Every row comes from one small tree of marks. Brackets hold a mark, then the marks that hang from it, in the order of their numbers. Every link used is in the known rows. Which tree was each row made from?
Known rows
{q364 q217 {q533 {q358 q324} {q738 q608}}}: [ -4.9  -5.8 -63.3   7.2 -15.7 -14.5   9.0   9.0  37.1 -12.9  16.9  19.7
  35.6  25.2 -13.5  -9.2  -5.5 -22.7  27.3 -19.5  11.6   9.1  32.5   2.7
  58.7  -7.0  81.0 -20.0]
{q639 {q608 {q364 q217 {q533 q358 q738}}}}: [ -3.3   4.3 -42.6   2.6  -7.5 -14.7   1.5   5.0  23.8  -7.1  12.0  16.9
  39.5  10.7 -28.4  -4.5 -25.4  -1.5  -8.6 -18.6  13.9   7.0  23.6  10.1
  46.3 -16.9  73.4 -35.6]
{q639 q608}: [  7.4   3.4 -23.3  -1.6   1.9  -7.1 -12.4 -10.9  -2.8   3.8   7.8  -1.8
  16.5  -4.1  -7.7   2.8   1.2  -8.9  -6.4 -19.4   9.8   7.1  13.7  11.6
  18.2  -5.3  -4.0 -10.5]
{q112 q324}: [ 11.5   0.4 -54.0  -0.6  -6.0   5.5  -5.4 -17.4   2.0   9.8   1.3  13.8
  14.3   4.4   1.9 -12.3   9.2 -11.3   2.7  18.0   4.3  21.0  13.0 -10.4
  -4.6  -3.5   3.6  -9.9]
{q533 q358 q364 q738}: [ 10.2  -8.2 -25.1  12.8  -3.8  -2.3   5.0  -8.4  15.6 -15.1   3.0   6.3
  30.0  40.7 -11.4   1.4   1.5 -17.9  -3.6   0.1  11.7  20.7  20.3 -14.5
  46.5 -30.7  44.5 -23.1]
{q358 q324 q533}: [ -0.5 -15.1 -64.1   5.1   2.9  -3.1  -3.6   1.9  10.2   8.7  23.8  -3.3
  26.0  15.1 -26.8 -17.2   3.6  -9.6  10.5  15.6   0.6  21.1  42.2  -1.7
  18.1   2.1   5.1   1.0]
{q738 q217 {q608 q639}}: [  5.4  -4.6 -28.9  -3.2  -1.4  -5.8 -16.7   1.4  31.2   2.3 -15.9   9.0
  17.4  -4.4  -2.6   8.5 -16.7  -6.6  26.3 -22.9  10.6  32.7  -3.7  13.1
  28.2 -15.8  -1.0  11.2]
{q364 q217 {q533 {q358 q324}}}: [ -4.7  -1.3 -69.7   3.7  -8.5  -9.9   4.7   5.6  30.9  10.5  15.9   6.8
  40.5  21.9 -18.1 -16.7  -0.4 -16.7  19.4   7.5   2.5   6.4  28.8  -9.3
  27.7  -9.3  63.7 -16.5]
{q738 {q217 {q364 q533}} q608}: [ -1.5  -2.6 -27.6  -8.5   3.3   2.6 -14.3   3.1  35.6   1.3  -2.0  32.1
  15.5  -0.2 -32.1  -3.5  -8.3  -2.5  17.2 -39.5  17.3   7.2   0.8  11.2
  17.9  -2.1  29.0   5.5]
{q639 {q608 {q364 q217 {q533 {q358 q324}}}}}: [ -9.2   5.6 -64.5   3.8  -8.0 -15.1  -2.6   3.9  24.2   8.7  14.8  10.6
  44.6   5.9 -38.0 -11.4 -21.8  -4.2   3.1 -11.0   4.8   3.0  32.1   6.0
  32.8 -10.7  61.8 -22.0]
{q364 q217 q533}: [  2.7   4.0 -53.5  -5.4   7.2  -3.8  -9.5  -1.2  23.5  14.6   7.1  10.6
  25.3   5.8 -12.7 -11.1   0.3  -4.3   6.6   1.4   8.3   0.7   8.0  -6.6
   7.3  -2.2  50.3 -12.8]
{q738 q217}: [  6.6 -13.7 -28.1  -3.0   2.7   4.1 -15.1  -1.4  28.6   0.9  -9.8   2.7
  19.2  11.4  -3.3  -8.8   2.0 -10.1  12.0  -1.3   3.4  22.4   7.4   2.1
   7.9 -12.2  -2.1   0.5]
{q217 {q364 {q533 q358}}}: [  0.7   6.4 -32.1  -8.3  -3.8   1.1   4.3   1.8  11.3  10.7  14.9  22.3
  31.2  14.4 -23.7  -3.2  -7.1 -10.6  -4.5  -6.2  14.6   6.5   6.7 -10.8
  19.8  -9.9  39.3 -18.1]
{q533 {q358 q324} {q364 q217} {q738 q608}}: [  5.8 -10.7 -44.6  23.0 -12.9 -15.8   8.3  -4.6  43.9 -13.4   6.8  16.9
  30.6  41.8 -25.7  -9.4  -0.3 -21.1  17.1 -16.5   9.6   7.1  39.5  -9.6
  63.3 -17.5  71.9 -15.2]
{q358 {q533 q738}}: [  4.9 -14.4 -42.1   3.1   2.6  -0.6   0.5   3.5   9.0  -6.0  21.2   2.0
  20.1  21.2 -16.2 -10.1   1.7  -6.6  -1.5   6.7  10.1  25.4  34.1   1.8
  31.8  -4.6  16.1 -12.3]
{q738 q608}: [ 10.3   2.6 -22.1  -4.7  -3.1  -0.2 -13.9  -9.5   5.4   2.5  -1.4  11.1
  16.0   4.5   5.0   3.6   0.5 -15.4   7.8 -18.0  14.4   7.2  -0.8   2.2
  21.1   2.9  -0.8  -6.2]
{q533 {q358 q324} q364 {q738 q217 q608}}: [  0.4 -20.9 -37.2  21.6 -11.2  -7.2   2.7   0.8  48.1 -29.0  -5.6  13.7
  28.1  41.1 -24.8  -4.4  -1.2 -23.7  29.5 -26.8   6.9  26.9  35.8   4.9
  64.2 -30.1  47.2  -4.0]
{q608 {q364 q217 q533} q639}: [ -0.8   8.0 -60.0  -8.9  10.4  -7.9 -15.8   7.1  22.8  26.5  -5.0  18.6
  34.7  -4.1 -24.5  -2.9 -32.3  16.8   3.9  10.9   9.5  17.5  -2.7  -8.6
   8.6 -15.0  53.8 -10.9]
{q217 {q364 {q533 {q358 q324} {q738 q608}}}}: [ -6.7  -7.7 -44.5   1.7 -11.7  -7.6  11.2   8.2  22.8 -10.6  20.8  35.2
  30.5  21.8 -29.4  -4.1 -10.8 -17.1  18.8 -26.7  18.9  10.3  27.5   0.3
  56.7  -7.3  62.4 -16.3]
{q639 {q608 {q364 q217 {q533 q358}}}}: [ -2.0  15.1 -44.6  -1.1  -6.4 -13.2  -6.4  -0.9  19.0   7.0   8.2  12.5
  39.5   1.9 -29.4  -4.5 -24.7  -1.8  -9.8 -15.7  11.6  -0.4  13.5   7.5
  27.7 -12.2  55.2 -27.6]
{q608 {q364 q217} q639}: [  8.0   0.7 -41.3  -7.1   4.4  -7.8 -14.5   2.1  24.2  29.6  -9.8  13.7
  32.9   0.7 -15.9  -4.0 -30.2  12.9  -3.4  18.6   6.9  19.6   2.9 -14.4
   8.8 -12.2  25.1  -9.2]
{q364 q217 {q533 q358 {q738 q608}}}: [  3.2   3.4 -42.2   3.3 -14.5 -11.1   6.1   5.6  33.5 -14.0  10.6  21.1
  31.3  19.9  -5.3  -3.5  -6.6 -19.8  15.3 -24.9  19.3   5.8  14.7   3.6
  55.0  -6.9  75.4 -25.1]

Write each row's tree
[  2.3  -6.7 -53.1  -2.1   5.1  -5.0  -2.1   4.0  26.3   0.4  11.4  16.5
  24.9  16.7 -12.3 -12.2  -1.7  -3.3   8.2  -1.5  12.5   7.6  18.0  -5.3
  24.7  -7.6  69.1 -20.2]
{q364 q217 {q533 q738}}
[  3.4  -3.5 -27.5  -6.1  -1.2  -2.1 -23.1   5.0  32.0   5.8 -23.5  18.2
  24.4  -6.0 -12.7   7.6 -35.1   5.5  18.2 -14.3  10.9  34.8  -8.1   8.9
  22.8 -17.0   0.2   5.3]
{q738 q217 {q608 q364 q639}}
[  4.4 -20.3 -10.0  -0.1  -9.9  -0.2   7.4   8.0  42.9  -8.9   0.1  22.3
  26.5  32.0 -20.0  -8.6  -7.0 -12.3   2.1  -9.9  13.5  24.6  22.0  -4.5
  39.8 -18.6  26.2 -14.4]
{q533 q358 {q738 {q217 q364}}}
[  2.5 -23.7 -41.5   4.3   3.2  -0.1  -2.9   8.7  35.2 -13.3   9.9   1.6
  19.6  24.0 -23.0 -15.4   0.6  -5.3  10.8  -0.2   7.3  35.1  38.1  11.9
  31.8 -10.5  13.6  -2.6]
{q358 {q533 {q738 q217}}}
[ -1.8   9.6 -47.5  -5.6   5.6 -10.0 -16.6  -3.1  16.3  12.3   6.8  14.7
  29.2  -9.1 -33.5  -7.5 -21.4   8.5  -8.7 -17.0  10.1  -3.0  11.8   8.6
  11.5  -4.1  47.5 -18.1]
{q639 {q608 {q364 q217 q533}}}
[  0.3 -26.4 -45.0  20.2  -5.2  -4.7   5.2   2.2  45.3 -21.7  -1.1   5.5
  31.9  48.4 -27.7 -11.2   1.0 -18.8  21.4  -2.4   1.1  32.9  40.9  -5.3
  51.1 -38.1  48.0  -8.0]
{q533 {q358 q324} q364 {q738 q217}}
[ -4.7  14.0 -37.3  -4.1  -5.1  -5.9  -8.8  -1.7  -1.3  -0.3   8.9   9.2
  38.6  -1.1 -22.3   6.4 -22.9  -5.2  -9.0 -17.4  12.2  10.1   6.3  12.0
  29.3 -16.7  32.3 -26.7]
{q639 {q608 {q364 {q533 q358}}}}
[ -9.7 -16.0 -56.0   6.7 -14.3  -4.7   3.1  13.1  41.7 -27.3   6.2  17.3
  32.2  25.8 -14.3  -5.3  -7.6 -23.5  41.6 -28.5   9.0  28.8  28.8  16.4
  60.1 -20.0  57.6  -8.3]
{q364 {q533 {q358 q324} {q738 q217 q608}}}
[ -3.0  -2.7 -60.1  -4.4   8.8  -9.0  -8.0  12.8  27.9  12.1  -0.8  23.3
  35.4   5.5 -23.7  -3.0 -35.0  16.1   5.7   8.4  12.8  26.1   6.6  -6.7
  25.6 -21.0  72.6 -18.4]
{q608 {q364 q217 {q533 q738}} q639}
[ -8.2  -9.0 -48.9  -1.8  -4.3  -3.8  -3.6  18.7  36.4  -9.7 -10.5  16.8
  42.1  16.2 -17.7   3.4 -39.3   2.5  16.5   0.5  10.0  49.1   5.4   5.6
  45.3 -41.1  54.2 -16.2]
{q608 {q364 {q533 q358 {q738 q217}}} q639}
[-11.5  -6.3 -56.8  -0.3 -11.9  -1.6 -10.9  10.7  37.0  -8.3  -3.6  19.3
  40.7  14.4 -23.6  -6.4 -24.6 -12.6  31.4 -17.9   5.3  23.5  13.1  10.3
  35.9 -16.5  40.5  -5.6]
{q738 q217 {q608 {q364 {q533 {q358 q324}}}}}
[ -4.1  -3.8 -44.0   1.1 -10.8 -10.0  -0.1  13.4  37.5 -20.4  -5.5  14.4
  31.4  11.0  -6.2  11.2 -23.4 -14.3  33.8 -31.2  16.4  42.4   4.0  18.8
  63.4 -31.8  53.2  -7.8]
{q364 {q533 q358 {q738 q217 {q608 q639}}}}
[  1.9  -9.1 -22.0   0.1 -14.9  -7.4  -4.6  11.6  40.0 -13.4 -18.7  19.8
  35.1  14.2  -7.0  10.0 -38.9  -4.4  16.4 -15.3  14.2  44.5   4.1   9.2
  57.6 -30.6  25.1  -9.6]
{q533 q358 {q738 q217 {q608 q364 q639}}}
[ -0.8  -4.0 -43.4  -0.4  -6.4  -0.2   6.7   4.4  10.2 -12.5  13.3  10.3
  34.0  24.7   0.1   0.3  -4.2 -16.4   7.9  -3.0  13.7  21.3  14.0  -1.8
  41.9 -20.5  53.9 -29.2]
{q364 {q533 q358 q738}}
[ 10.7  -1.1 -49.2  12.7  10.5  -8.9  -7.4  -9.4  30.6  12.3  13.6   1.1
  22.7  24.0 -44.8 -19.4   5.2  -0.3  -7.5   5.9   5.3   5.8  35.1 -11.5
  15.0  -6.0  39.7  -2.5]
{q358 {q533 {q364 q217}}}
[  5.9 -11.6 -28.6  10.6   5.9  -8.5 -11.7  -1.4  40.8 -16.3 -17.2  15.8
  15.1  15.8 -22.3  10.4 -15.1  -3.4  24.3 -30.5  14.4  37.8   9.2   8.4
  50.4 -34.4  35.4   6.9]
{q533 q364 {q738 q217 {q608 q639}}}
[ -3.2 -31.9 -62.5  21.2  11.0  -4.6  -3.3   4.3  44.1 -16.3  11.3   3.1
  22.6  37.6 -53.0 -21.4   3.1  -3.3  19.6  -1.0   0.4  35.7  57.3   5.2
  40.3 -23.4  39.8   7.0]
{q358 q324 {q533 q364 {q738 q217}}}
[ -4.6  -7.3 -47.3  -3.1   2.5  -7.8 -10.5  11.3  34.9 -16.0  -6.9  18.7
  19.7   0.2 -11.4   9.8 -21.6  -2.1  34.6 -33.2  15.7  37.9   1.6  20.7
  46.4 -24.7  45.3   1.7]
{q364 {q533 {q738 q217 {q608 q639}}}}
[  8.6   2.0 -25.8  14.1  -8.0 -13.8   2.9  -5.2  18.6 -13.8  -5.0  14.0
  28.3  25.3 -11.3  17.3 -16.4 -15.4  11.1 -22.7  17.9  31.7   7.9  -3.7
  67.1 -35.1  45.0 -12.5]
{q533 q358 q364 {q738 {q608 q639}}}
[ -2.4  -7.7 -34.5  -9.7   9.6   5.2 -11.4   3.9  33.1   8.9  -0.2  24.5
  19.2   5.3 -35.5  -9.9  -6.5   1.2   9.5 -15.6  11.6  12.2   6.7   2.0
   4.0  -9.4  29.9   1.6]
{q738 {q217 {q364 q533}}}
[-10.7 -21.7 -62.4   5.9  -7.9  -1.8   6.1  14.8  39.0 -20.0   7.9   9.0
  36.3  31.6 -16.4 -12.2  -3.3 -18.8  32.7  -5.3   3.2  34.0  34.8   6.9
  45.4 -27.6  57.9 -11.7]
{q364 {q533 {q358 q324} {q738 q217}}}
[  6.8   4.0 -28.8  -2.0   1.4 -10.1 -14.5  -7.0  18.3  16.0   0.8   9.4
  25.9  -2.9 -25.9  -8.5 -17.2   6.4 -16.7  -9.0   8.5  -1.3  14.8   3.4
  12.6   0.1  18.3 -17.2]
{q639 {q608 {q364 q217}}}
[  4.0 -13.5 -28.0   0.1  -2.0  -6.8  -9.7   7.5  37.1 -12.3 -13.5  14.5
  17.1   6.2  -2.3   7.9 -17.6  -5.5  27.6 -25.2  14.8  40.4   6.9  14.6
  47.8 -21.4  16.9   3.4]
{q533 {q738 q217 {q608 q639}}}
[-13.4 -23.1 -61.6   4.2  -6.8   1.8  -0.4  17.9  39.5 -15.2   2.0  17.7
  44.3  29.7 -26.4 -11.6 -23.7  -5.8  23.2   4.6   4.1  36.4  28.1   4.0
  40.8 -29.0  59.4 -17.1]
{q608 {q364 {q533 {q358 q324} {q738 q217}}}}
[ -8.4 -11.7 -69.0   4.5  -8.3  -7.4   6.4  13.4  34.9  -0.6  12.5  21.4
  47.5  30.3 -28.0 -17.5 -22.2  -3.9  11.2  12.2   5.5  16.1  33.8 -11.0
  40.2 -17.5  83.8 -29.8]
{q608 {q364 q217 {q533 {q358 q324} q738}}}
[  2.4 -16.9 -46.6  18.8  -4.9  -6.4   8.6  -3.2  19.9 -14.2   9.0   7.2
  33.6  45.5 -19.7  -6.0   1.6 -19.3   9.8   5.4   5.0  23.1  37.6 -15.4
  50.2 -30.1  49.4 -17.7]
{q533 {q358 q324} q364 q738}
[  5.9  -6.1 -52.4  18.1  -4.5 -10.1   2.5  -6.6  36.0   6.8   6.5   3.1
  36.9  37.9 -29.4 -15.9   4.7 -16.8   7.6   9.9   0.2   4.4  35.7 -21.3
  32.1 -20.0  54.4 -12.0]
{q533 {q358 q324} {q364 q217}}
[  5.5  -7.4 -26.0  14.7  -7.9 -11.8  -1.0   1.4  44.5 -22.8 -15.9  12.3
  26.6  27.2 -17.1  12.5 -17.2 -14.3  22.4 -29.4  14.0  40.7  11.7   6.5
  66.9 -42.3  43.6  -2.6]
{q533 q358 q364 {q738 q217 {q608 q639}}}
[ -1.9 -23.8 -24.9   5.9 -17.1  -5.4   8.7  10.2  48.9 -15.2   3.7  29.4
  26.6  30.1 -27.7  -9.7  -9.1 -19.4  23.4 -28.0  12.1  21.0  35.0   4.3
  57.4 -11.9  32.3  -4.1]
{q533 {q358 q324} {q738 {q217 q364} q608}}
[  1.9   7.5 -49.5   1.2 -11.4 -18.3   6.7  10.8  34.0  -5.6   5.4  19.4
  35.0  10.8  -6.3   7.6 -21.1 -12.3  21.5 -23.2  19.2  22.6   9.5   4.1
  61.1 -18.8  76.6 -18.6]
{q364 q217 {q533 q358 {q738 {q608 q639}}}}
[ -1.9  10.7 -56.8  -5.5  -4.0 -10.3  -4.7   9.4  27.5  20.1  -2.2  15.3
  46.9   6.1 -19.1  -0.1 -35.8   5.7   3.4  13.0   9.8  21.4   0.5 -10.1
  24.9 -22.6  60.9 -19.7]
{q608 {q364 q217 {q533 q358}} q639}
[ 13.5 -10.1 -35.4  12.8   8.0  -6.9  -2.0  -8.6  33.8  -1.2   0.5  12.6
  20.5  33.5 -25.0 -10.8   3.9  -2.9  -1.9  -0.7  10.3   7.0  24.4 -16.2
  27.8 -18.0  58.9 -14.6]
{q533 {q364 q217} q738}
[ -2.7 -15.2 -64.3   7.7  -2.0 -14.3  -0.6  11.1  17.1  -5.6  19.6   9.0
  24.3   8.5 -23.7  -2.0 -15.8  -6.2  23.9  -8.3  10.4  38.8  39.8  11.8
  56.1  -7.5  23.5   4.4]
{q358 q324 {q533 {q738 {q608 q639}}}}
[ -8.9   1.2 -77.7   0.2  -4.7 -12.7  -1.1  13.4  31.3  21.4   4.9  13.6
  51.6  10.3 -28.9  -7.2 -35.4   3.2  15.8  18.0   3.7  24.5  18.3 -12.7
  29.9 -22.4  66.5 -14.4]
{q608 {q364 q217 {q533 {q358 q324}}} q639}
[ -1.3   1.6 -24.5  -5.5 -10.3  -0.6  -2.6   6.1  38.8  -4.5   0.2  28.3
  25.6   9.9 -28.2  -0.6 -10.8 -14.6  16.7 -38.7  16.7   9.1   3.2   9.0
  34.6 -10.4  35.6  -4.4]
{q738 {q217 {q364 {q533 q358}}} q608}
[ -3.2   2.5 -35.9 -10.4   6.7  -4.6 -12.7   7.6  36.1   8.0  -7.1  31.9
  17.6 -10.2 -34.3   5.8 -23.5   4.3  23.4 -36.3  17.2  21.7  -4.6  11.7
  25.6 -14.0  30.2  13.2]
{q738 {q217 {q364 q533}} {q608 q639}}
